Each row comes from the steps of one path. Every step used is in the known rows, and no mark comes twice. Write the path behind each row, first mark first.
Known rows:
r, s, l, a, u, x: [-0.30  0.14 -0.02  0.00  0.23  0.14 -0.14 -0.04 -0.36  0.06  0.20 -0.15
 -0.13  0.41 -0.28 -0.18  0.19 -0.09  0.13 -0.19 -0.71  0.09  0.23]
s, l, x, u, a: [ 0.35  0.32  0.25  0.32  0.06  0.36 -0.34  0.06  0.16  0.02  0.31  0.19
  0.29  0.36  0.02 -0.30  0.28 -0.50 -0.10 -0.42 -0.34  0.17  0.25]
x, l, a: [ 0.18  0.09  0.14 -0.15  0.25 -0.17 -0.33 -0.05 -0.38 -0.04  0.16 -0.02
  0.03  0.13 -0.35  0.10 -0.17  0.14 -0.25 -0.05 -0.30  0.06  0.17]
s, l, x, u: [ 0.31  0.38  0.26  0.46  0.07  0.36 -0.30  0.11  0.12  0.00  0.28  0.17
  0.28  0.32  0.02 -0.26  0.32 -0.40 -0.05 -0.41 -0.32  0.14  0.20]
l, s: [ 0.32 -0.08 -0.05  0.05 -0.25  0.08 -0.40 -0.13 -0.05 -0.34 -0.18  0.26
  0.17  0.26 -0.23 -0.03 -0.09  0.02 -0.34 -0.10  0.22 -0.37 -0.01]
r, s, u: [-0.47  0.15 -0.07 -0.35  0.27 -0.14 -0.30  0.02 -0.17  0.10  0.13 -0.05
 -0.04  0.17 -0.17 -0.31 -0.11  0.24 -0.37  0.12 -0.05 -0.08  0.28]
r, s, u, a: [-0.39  0.05 -0.08 -0.54  0.26 -0.15 -0.37 -0.06 -0.14  0.14  0.18 -0.04
 -0.02  0.24 -0.17 -0.38 -0.15  0.08 -0.47  0.11 -0.09 -0.04  0.37]
r, s, l: [-0.27  0.39 -0.02  0.04  0.31  0.11 -0.17 -0.11 -0.16 -0.06  0.02  0.06
 -0.13  0.30 -0.18 -0.21  0.03 -0.02 -0.18 -0.18 -0.33  0.07  0.31]
l, x, u: [ 0.16 -0.05  0.08  0.07 -0.06  0.16 -0.46  0.45  0.06 -0.12  0.28 -0.04
  0.19 -0.03 -0.02 -0.27  0.07 -0.31 -0.06 -0.35 -0.16  0.11  0.08]
r, s, u, x: [-0.41  0.02 -0.11 -0.19  0.13 -0.05 -0.50  0.10 -0.20  0.11  0.15 -0.12
 -0.05  0.15 -0.16 -0.34  0.09  0.16 -0.36  0.07 -0.16 -0.08  0.11]
s, u, a, l: [-0.06  0.04  0.08 -0.39  0.27 -0.13 -0.27 -0.03 -0.10  0.42  0.27  0.05
  0.41  0.32 -0.11 -0.33 -0.13  0.11 -0.55  0.20 -0.09 -0.16  0.41]
r, s: [-0.40  0.12 -0.18 -0.23  0.28 -0.06 -0.22  0.04 -0.22 -0.14 -0.02 -0.10
 -0.20  0.10 -0.24 -0.18 -0.18  0.13 -0.20 -0.07 -0.17  0.03  0.23]
a, l, x, u: [-0.08 -0.02  0.00  0.01  0.15  0.03 -0.22  0.48 -0.34  0.12  0.14 -0.05
  0.25 -0.13 -0.16 -0.21 -0.22 -0.11 -0.16 -0.24 -0.53 -0.01  0.37]
s, u, y: [-0.11  0.30  0.07 -0.30  0.28 -0.24 -0.36 -0.06 -0.21  0.22  0.28  0.12
  0.58  0.32 -0.07 -0.23 -0.07  0.23 -0.56  0.39 -0.02 -0.02  0.22]
a, l: [-0.17  0.14 -0.08  0.04  0.34 -0.07  0.00  0.19 -0.43  0.16 -0.05 -0.03
  0.21  0.05 -0.25 -0.04 -0.31  0.22 -0.22 -0.04 -0.43 -0.11  0.36]
u, x, l, a: [ 0.23 -0.13  0.02  0.25 -0.07  0.08 -0.70  0.13 -0.31 -0.02  0.18 -0.17
  0.07  0.13 -0.27 -0.03  0.24  0.02 -0.18 -0.15 -0.44  0.03 -0.19]
u, x, l: [ 0.27 -0.02  0.02  0.38 -0.16  0.16 -0.77  0.14 -0.23 -0.11  0.12 -0.05
  0.14  0.05 -0.18 -0.06  0.18 -0.05 -0.36 -0.28 -0.28  0.00 -0.25]
x, u, s, l, a: [ 0.08  0.22  0.06  0.17  0.12  0.22 -0.18  0.23  0.34  0.30  0.05  0.28
 -0.10  0.24 -0.05  0.15  0.27  0.01  0.17 -0.37 -0.35  0.24  0.05]
u, s: [ 0.35  0.23 -0.11  0.37  0.08  0.16  0.02  0.14 -0.04  0.15 -0.07 -0.01
  0.15  0.27 -0.23  0.33  0.10  0.36  0.03 -0.36  0.09  0.20 -0.19]
l, a, u: [-0.09 -0.16  0.01 -0.21  0.29 -0.02  0.21  0.08 -0.46  0.16  0.32 -0.37
  0.11  0.48 -0.36  0.08  0.03  0.08  0.49 -0.03 -0.63 -0.01  0.14]
x, l, y: [ 0.10  0.33  0.09 -0.05  0.09 -0.13 -0.11  0.10 -0.35  0.08  0.00  0.08
  0.11  0.01 -0.23  0.07 -0.45  0.06 -0.59 -0.02 -0.31  0.06  0.10]
l, s, u, x: [ 0.29 -0.18  0.01  0.09 -0.40  0.08 -0.69 -0.09 -0.03 -0.11  0.01  0.22
  0.33  0.29 -0.16 -0.19  0.15  0.03 -0.48  0.04  0.25 -0.47 -0.11]
x, l, s, u: [ 0.36  0.06  0.21 -0.08 -0.24 -0.08 -0.69 -0.19 -0.22 -0.18  0.03  0.39
  0.29  0.08 -0.24 -0.01 -0.23  0.01 -0.75 -0.13  0.18 -0.30  0.09]
x, u: [-0.21  0.08  0.03 -0.13  0.13  0.07 -0.38  0.26  0.33  0.03  0.01  0.25
 -0.10  0.02  0.04 -0.11  0.00 -0.06 -0.09 -0.17 -0.21  0.02  0.14]

Which path is each row?
[ 0.11  0.04  0.16 -0.26  0.18 -0.17 -0.26 -0.06 -0.65 -0.01  0.30 -0.03
  0.23  0.18 -0.38  0.14 -0.26 -0.04 -0.16 -0.11 -0.59  0.10  0.21]
x, l, a, u, y
[ 0.24  0.22  0.09  0.43 -0.05  0.40  0.28  0.06 -0.34  0.22  0.22 -0.04
  0.39  0.49 -0.21  0.31  0.13 -0.09  0.39 -0.65 -0.45  0.09 -0.08]
a, u, s, l
[ 0.09 -0.15  0.08  0.25 -0.24  0.29 -0.32  0.15 -0.53 -0.01  0.31 -0.16
  0.33  0.20 -0.22  0.06  0.06 -0.27  0.10 -0.52 -0.60 -0.09 -0.18]
a, u, x, l
[ 0.15  0.03 -0.01  0.24 -0.07  0.28  0.23  0.16 -0.38  0.18  0.19 -0.14
  0.33  0.36 -0.25  0.34 -0.01  0.02  0.37 -0.58 -0.33  0.06 -0.13]
a, u, s
[ 0.44  0.44  0.23  0.55  0.12  0.35 -0.17  0.01 -0.07 -0.06  0.28  0.04
  0.39  0.42 -0.06 -0.22  0.28 -0.29 -0.06 -0.36 -0.22  0.10  0.15]
s, l, x
[ 0.01  0.00 -0.02  0.12  0.09  0.06 -0.16  0.51 -0.33  0.20  0.12 -0.05
  0.25 -0.11 -0.19 -0.07 -0.17 -0.04 -0.11 -0.33 -0.50  0.06  0.29]
a, l, x, u, s
[-0.12  0.31  0.01  0.10  0.20  0.14 -0.24  0.01 -0.23 -0.12  0.15 -0.04
 -0.02  0.24 -0.18 -0.31  0.06 -0.16 -0.14 -0.28 -0.33  0.12  0.29]
r, s, l, x
[-0.47  0.04 -0.10 -0.56  0.31 -0.18 -0.32 -0.02 -0.26  0.21  0.15 -0.04
  0.00  0.18 -0.21 -0.39 -0.23  0.10 -0.49  0.12 -0.24 -0.07  0.46]
r, s, u, a, l
[-0.27  0.18 -0.02 -0.33  0.20 -0.09 -0.48  0.19  0.11 -0.01  0.07  0.33
  0.10  0.01  0.01 -0.12 -0.15 -0.13 -0.28  0.01 -0.42  0.18  0.22]
x, u, y
[ 0.11  0.64  0.12  0.38  0.25  0.19  0.29 -0.02 -0.05  0.26  0.02  0.11
  0.20  0.50 -0.07 -0.08  0.04 -0.05 -0.20 -0.01 -0.47  0.09  0.17]
s, l, y
[ 0.19 -0.23  0.08  0.23 -0.40  0.31 -0.40  0.10 -0.52 -0.11  0.24 -0.08
  0.34  0.21 -0.25  0.07  0.05 -0.32  0.02 -0.53 -0.50 -0.20 -0.20]
a, u, x, l, s
[-0.29  0.29 -0.03 -0.10  0.40  0.02 -0.09 -0.11 -0.23  0.02  0.10 -0.06
 -0.19  0.38 -0.26 -0.19  0.08  0.05  0.01 -0.05 -0.50  0.11  0.35]
r, s, l, a
[-0.27 -0.03 -0.05 -0.46  0.19 -0.02 -0.22  0.28  0.19  0.31  0.02  0.22
 -0.08  0.01 -0.03 -0.22 -0.30 -0.26 -0.33 -0.10 -0.59  0.08  0.41]
x, u, a, l, y
[ 0.14 -0.02  0.18 -0.17  0.14 -0.08 -0.21 -0.02 -0.55  0.01  0.28 -0.08
  0.12  0.19 -0.37  0.15 -0.19  0.00 -0.05 -0.20 -0.49  0.03  0.16]
x, l, a, u
[-0.35  0.05 -0.04 -0.23  0.08 -0.07 -0.61  0.05 -0.27  0.08  0.18 -0.04
 -0.04  0.08 -0.19 -0.30  0.02  0.12 -0.48  0.02 -0.18 -0.06  0.12]
r, s, u, x, l
[ 0.06 -0.13 -0.03 -0.06  0.22  0.04  0.27  0.12 -0.45  0.27  0.29 -0.36
  0.11  0.49 -0.40  0.25  0.10  0.19  0.57 -0.17 -0.58  0.12  0.02]
l, a, u, s
[ 0.10  0.06  0.16  0.12 -0.05  0.02 -0.70  0.07 -0.12  0.23  0.30  0.02
  0.37  0.20 -0.07 -0.21  0.22  0.16 -0.52  0.06 -0.02 -0.17 -0.07]
s, u, x, l
[ 0.63  0.41  0.07  0.70  0.00  0.37  0.00  0.13 -0.05  0.16  0.12  0.04
  0.34  0.40 -0.18  0.21  0.33  0.05  0.08 -0.55 -0.05  0.30 -0.14]
u, s, l, x
[-0.05  0.02 -0.03 -0.18  0.04 -0.16 -0.29  0.02 -0.49  0.11 -0.05  0.23
  0.47  0.12 -0.29 -0.14 -0.34  0.13 -0.56  0.16 -0.28 -0.34  0.39]
a, l, s, u, y
[ 0.04  0.05  0.10 -0.35  0.21 -0.08 -0.34 -0.10  0.07  0.30  0.29  0.05
  0.39  0.40 -0.06 -0.33 -0.01  0.08 -0.52  0.17  0.11 -0.12  0.26]
s, u, a
[ 0.35  0.16  0.12  0.48 -0.13  0.43  0.21  0.16 -0.40  0.18  0.31 -0.12
  0.45  0.45 -0.21  0.24  0.16 -0.20  0.41 -0.72 -0.44  0.13 -0.10]
a, u, s, l, x
